Each row was made from one small tree. The marks that hang from a mark follow it in brackets, in the order of their numbers. Every link used is in the known rows. Write each row's tree.
Known rows:
J_3{J_273}: [  2.5  -3.2  12.9  -0.2  16.4  -5.2   7.6  -1.5 -15.9  -6.7   0.1  10.6
  -8.8 -41.3   5.3  -4.3  -7.9 -22.9   4.2]
J_964{J_504{J_516{J_273{J_3 J_243}}}}: [ -4.5  -7.2   5.7  10.5 -14.4  -1.9 -16.6  -0.2  -5.1   4.7  -0.1   8.8
   5.7   8.9   7.8   0.7   3.6  -6.4   0.5]
J_3{J_273{J_622}}: [ -5.2   5.9   4.5  -3.8  23.6 -12.3  15.9   5.7 -10.9  -6.0  -2.1   1.7
 -12.3 -29.1   2.7  -4.7  -7.7  -0.9  -1.5]
J_964{J_504{J_516}}: [-21.5 -24.6   7.4  -1.9  -0.8   0.9 -20.2   0.0  15.3 -21.7  10.4  -2.0
  -1.3 -47.9  26.7  -2.8  17.6 -69.3  -3.6]
J_516{J_273{J_3 J_243 J_622} J_504}: [ 16.9   2.5  -3.6  -6.1   7.0  15.3  30.5   2.3 -28.0  25.8  -1.9 -12.9
   0.2  30.9  -2.5  11.9  19.8  39.0   0.2]
J_383{J_708{J_273{J_3 J_516 J_622}}}: [-23.4   1.4  18.6  15.3  -7.5 -45.1 -16.1   6.5   6.5 -29.8   3.0  -3.1
   2.9  -0.8   2.3  -8.0 -18.7  17.2  -4.6]
J_964{J_504}: [-13.1 -25.1  13.8 -13.4  17.9   1.8  17.3  -6.9  -7.7  -4.8  10.9  -0.5
   5.6 -73.8  29.9  -6.5  18.9 -56.7  13.0]
J_516{J_273{J_3 J_243 J_622} J_504{J_964}}: [  2.6  17.5  -6.6   1.5   1.4  26.0  15.6  -0.4 -14.4  37.9   7.4 -25.5
  -4.6  36.6  -9.2   9.4  18.7  20.2  -3.3]
J_516{J_273{J_243 J_622} J_504}: [ 17.3  -6.2  -7.4 -13.3  19.2  27.6  25.0   2.0 -24.1  28.3   1.7 -11.6
   7.9   4.0  14.0   7.8   8.8  27.0  -0.4]
J_383{J_708{J_273{J_3 J_622}}}: [-23.6   0.1  21.5  14.1   8.3 -40.9   2.4   4.5  -9.9 -29.5  12.2 -11.2
   1.0  -7.5  13.5 -10.4  -7.2   8.1   3.6]
J_516{J_504{J_964}}: [-10.9 -12.8   4.8  -9.7  10.8  36.1   3.3  -6.9   6.0   5.4  22.4 -30.4
 -10.0 -46.1  16.9   5.5  36.3 -78.4  -3.2]
J_516{J_273{J_622}}: [  4.9  -8.3  11.0  -6.0  41.3   5.5  12.6   3.2 -19.0  -1.2  -2.5  -3.7
  -1.4 -37.7  19.1  -5.3 -12.1  12.5   0.0]
J_3{J_273{J_243 J_516{J_504{J_964}} J_622}}: [ -4.9  22.2 -19.4  -3.3 -19.0  10.6  -6.8   4.1  13.5  30.1  -1.8  -3.1
  -3.7  24.4 -20.7   6.2  -6.1   7.7 -10.6]
J_273{J_243 J_622}: [  0.9 -14.5 -18.6 -22.8  26.3   2.5  20.4  -5.8  -0.3  -5.5   7.6   7.2
   8.5 -17.1  17.6 -12.8  10.3 -15.6  28.7]
J_504{J_516{J_273{J_3 J_243 J_622}} J_964}: [-13.1  17.7 -11.1  17.0  -6.5   7.3 -39.4   2.9  17.9   2.7   5.2  -6.5
 -10.1  45.8  -8.9  -3.6  -5.7  -3.1  -6.3]
J_504{J_516}: [-10.6 -26.2   2.6  -1.2   7.7   4.9 -33.6  -1.1  20.7 -40.1   8.2   1.6
 -10.1 -36.5  21.7  -5.0  12.0 -71.3  -2.1]
J_3{J_273{J_516}}: [  2.0  -1.6  10.3   0.8  -1.4  -8.6 -12.5   0.4   2.4  -6.8 -10.1  19.6
  -6.7 -32.8  -7.2  -1.5 -20.5 -14.0  -4.9]
J_3{J_273{J_516 J_622}}: [ -5.5   7.4   0.8  -2.7   5.2 -15.6  -4.7   7.5   6.8  -6.7 -12.7  10.3
 -10.2 -21.1  -9.4  -1.7 -20.7   8.7 -10.8]
J_708{J_273{J_3 J_243 J_516} J_383}: [ 40.2   7.0   5.9   3.6  -6.2  10.2  19.9  -7.0  -5.6  -0.4 -26.4  26.1
  -1.2  -4.5 -22.9   6.3 -12.9  24.3  -3.5]
J_708{J_273{J_3 J_243 J_516 J_622}}: [ 17.0  15.1  -3.3  -1.9   7.8  -7.0   9.0  -0.2  -7.3  -1.6 -13.0  13.8
   2.7  24.4 -28.7   2.2 -15.8  40.0   3.3]

Which tree is each row?
[ -6.9   9.3  -3.1  20.6 -13.4  13.5 -45.9  -3.9  13.6   2.8   7.1   0.9
  -7.3  34.7  -7.1  -2.8  -5.7 -23.4  -0.7]
J_504{J_516{J_273{J_3 J_243}} J_964}
[ 24.3  11.3  16.6   3.4  29.1   3.6  45.5   3.3 -18.0 -13.7 -18.3  -5.1
 -19.7 -29.9  -9.0   6.6   3.5  21.2 -15.8]
J_708{J_273{J_3 J_622} J_383}
[ 26.5  12.9  11.9   1.7   0.3  15.8  33.1   8.2  -2.6  -2.4 -26.0 -12.6
 -19.7 -12.5 -22.4  22.6   9.4  28.8 -39.8]
J_708{J_273{J_3 J_516{J_504} J_622} J_383}
[-15.3  -3.8   0.0   4.8  -5.5 -31.4 -19.3   2.2   9.1 -14.3   5.5  10.6
  21.7   2.4  13.7 -14.9 -32.2  20.5   9.8]
J_383{J_708{J_273{J_243 J_516 J_622}}}
[  3.3  10.3 -16.0  -6.9  -4.3 -13.4  -2.2   2.8   5.9   7.7 -12.1  23.9
   3.1   9.9 -13.5  -5.9 -24.6  24.6   4.9]
J_3{J_273{J_243 J_516 J_622}}
[ 13.7   3.1  -1.7  -2.4  18.9  -3.6  20.9  -2.1 -23.9  10.4  -5.5   7.8
   3.4  18.5  -1.4  -3.7  -3.7  40.7  17.1]
J_516{J_273{J_3 J_243 J_622}}
[-15.4   3.8   3.2  11.5 -16.0 -41.6 -13.6   2.0   5.4 -17.0   3.0   8.8
  14.0  27.3  -1.1 -11.2 -22.0  32.0  10.2]
J_383{J_708{J_273{J_3 J_243 J_516 J_622}}}
[-15.0   2.6   5.9  10.4  -0.5 -38.6   4.6   0.2 -11.3 -17.0  12.3   0.4
  12.6  19.7   9.8 -13.6 -10.1  23.4  18.2]
J_383{J_708{J_273{J_3 J_243 J_622}}}
[ -0.6   0.2 -12.2  -5.4 -31.6  19.4  -9.3 -10.9  19.8  14.9   6.0  -4.0
  -1.7  23.8 -18.8   8.2  28.7 -34.7   6.8]
J_273{J_3 J_243 J_516{J_504{J_964}}}
[ -7.9 -13.7  10.6   6.7   4.1 -21.7  -8.4  -5.6 -11.3 -14.2  16.7   9.8
  21.8 -15.0  26.9 -16.8 -20.5  -8.2  23.8]
J_383{J_708{J_273{J_243}}}
[  3.1   8.7 -10.3  -5.6  13.0  37.9  10.0   0.2  -9.8  41.1  10.4 -23.7
   3.2  10.6   6.7   5.2   7.1   7.9  -3.8]
J_516{J_273{J_243 J_622} J_504{J_964}}
[-10.7   0.0  -1.6   7.3  -9.0  -7.8 -10.3   5.3  -1.6   5.1  -1.6   2.5
   3.2  19.8   6.1   0.2   2.8  11.3  -4.4]
J_964{J_504{J_516{J_273{J_3 J_243 J_622}}}}
[  3.2  -3.8 -19.5 -15.8 -18.8   2.4  13.2  -0.4  12.1   4.6  -4.3  -2.4
  -1.3  32.0 -15.3  10.0  30.1   6.7   3.3]
J_273{J_3 J_243 J_516{J_504} J_622}
[-18.5  -3.0  -8.3 -12.7   0.0  20.9  -9.6   2.9  30.7   2.8   6.8 -26.6
 -10.4 -25.6   1.1   6.2  19.6 -42.3 -17.7]
J_273{J_516{J_504{J_964}} J_622}
[ 33.7  14.4   0.2  -1.1  19.2   6.5  47.7  -1.6 -19.6   0.5 -18.4   8.1
  -6.5   0.1 -13.0   3.1   0.1  36.6  -0.1]
J_708{J_273{J_3 J_243 J_622} J_383}
[ 31.8  -4.6  18.4  -0.2  15.2  18.5  11.8  -1.9  -0.6 -12.1 -23.6  14.7
  -6.6 -60.9  -2.5   5.6 -21.4  -4.3 -19.5]
J_708{J_273{J_516} J_383}
[ -9.1  10.0 -22.1  -9.0 -23.6  11.5   0.0  -3.1  25.3  15.0   4.1 -13.6
  -5.1  38.4 -21.0   7.4  28.5 -10.3   0.4]
J_273{J_3 J_243 J_516{J_504{J_964}} J_622}
[-13.0   9.9 -15.0  10.3   4.1  18.1 -44.3   3.2  21.3   5.9   7.9  -5.8
  -3.0  22.4   5.9  -8.0 -15.9 -14.8  -4.9]
J_504{J_516{J_273{J_243 J_622}} J_964}
[  9.0 -15.0  -3.2   5.2   3.8  12.9 -34.7  -1.0   1.8  -8.6  -0.8  15.4
   4.9   3.6  14.6  -5.1 -13.8 -13.5   3.2]
J_504{J_516{J_273{J_243}}}
[ 13.4  -5.5  -5.9  -9.7  31.1   8.5  15.1  -1.5 -20.1  13.7  -2.4   9.8
  11.7  -8.2  15.1  -8.9 -15.2  27.8  17.0]
J_516{J_273{J_243 J_622}}
[ 11.2 -13.3  -9.7 -11.9 -26.3   9.7   4.1  -8.9   6.8   4.0  -1.9   7.3
   2.4  17.9 -12.5  10.2  30.1 -17.8   9.6]
J_273{J_3 J_243 J_516{J_504}}
[-12.7   4.0   2.3   8.9 -25.8 -28.2  -6.6   5.0   2.7  -5.8   5.6  -6.7
  11.9  35.7  -2.0   0.9  -4.5  30.7  -2.1]
J_383{J_708{J_273{J_3 J_243 J_516{J_504} J_622}}}
[-17.7   7.6   7.8  18.2 -36.6 -14.0 -25.8  -3.6  10.1   3.3  15.1  -8.8
  10.8  30.0  -5.0  -0.7  -5.7  -5.3   0.3]
J_383{J_708{J_273{J_3 J_243 J_516{J_504{J_964}}}}}
[ -5.9  -4.6  10.3  12.3 -32.5 -22.2 -13.9  -1.6  -1.5  -6.6   7.6   1.4
  14.6  24.8  -0.2   0.7  -4.7  11.1   3.1]
J_383{J_708{J_273{J_3 J_243 J_516{J_504}}}}
[  6.0   9.7 -16.9  -9.5 -14.3   2.6   6.2   6.0   2.8  20.1  -9.1   6.7
   0.2  19.0 -14.6   7.8  -4.4  23.3  -7.9]
J_3{J_273{J_243 J_516{J_504} J_622}}
[  1.7 -16.6   8.4  -6.8 -15.7   6.8   1.9  -3.2   8.8 -12.2  -2.2  -7.4
 -11.3 -16.0  -8.0  14.1  33.8 -35.7  -8.5]
J_273{J_3 J_516{J_504}}
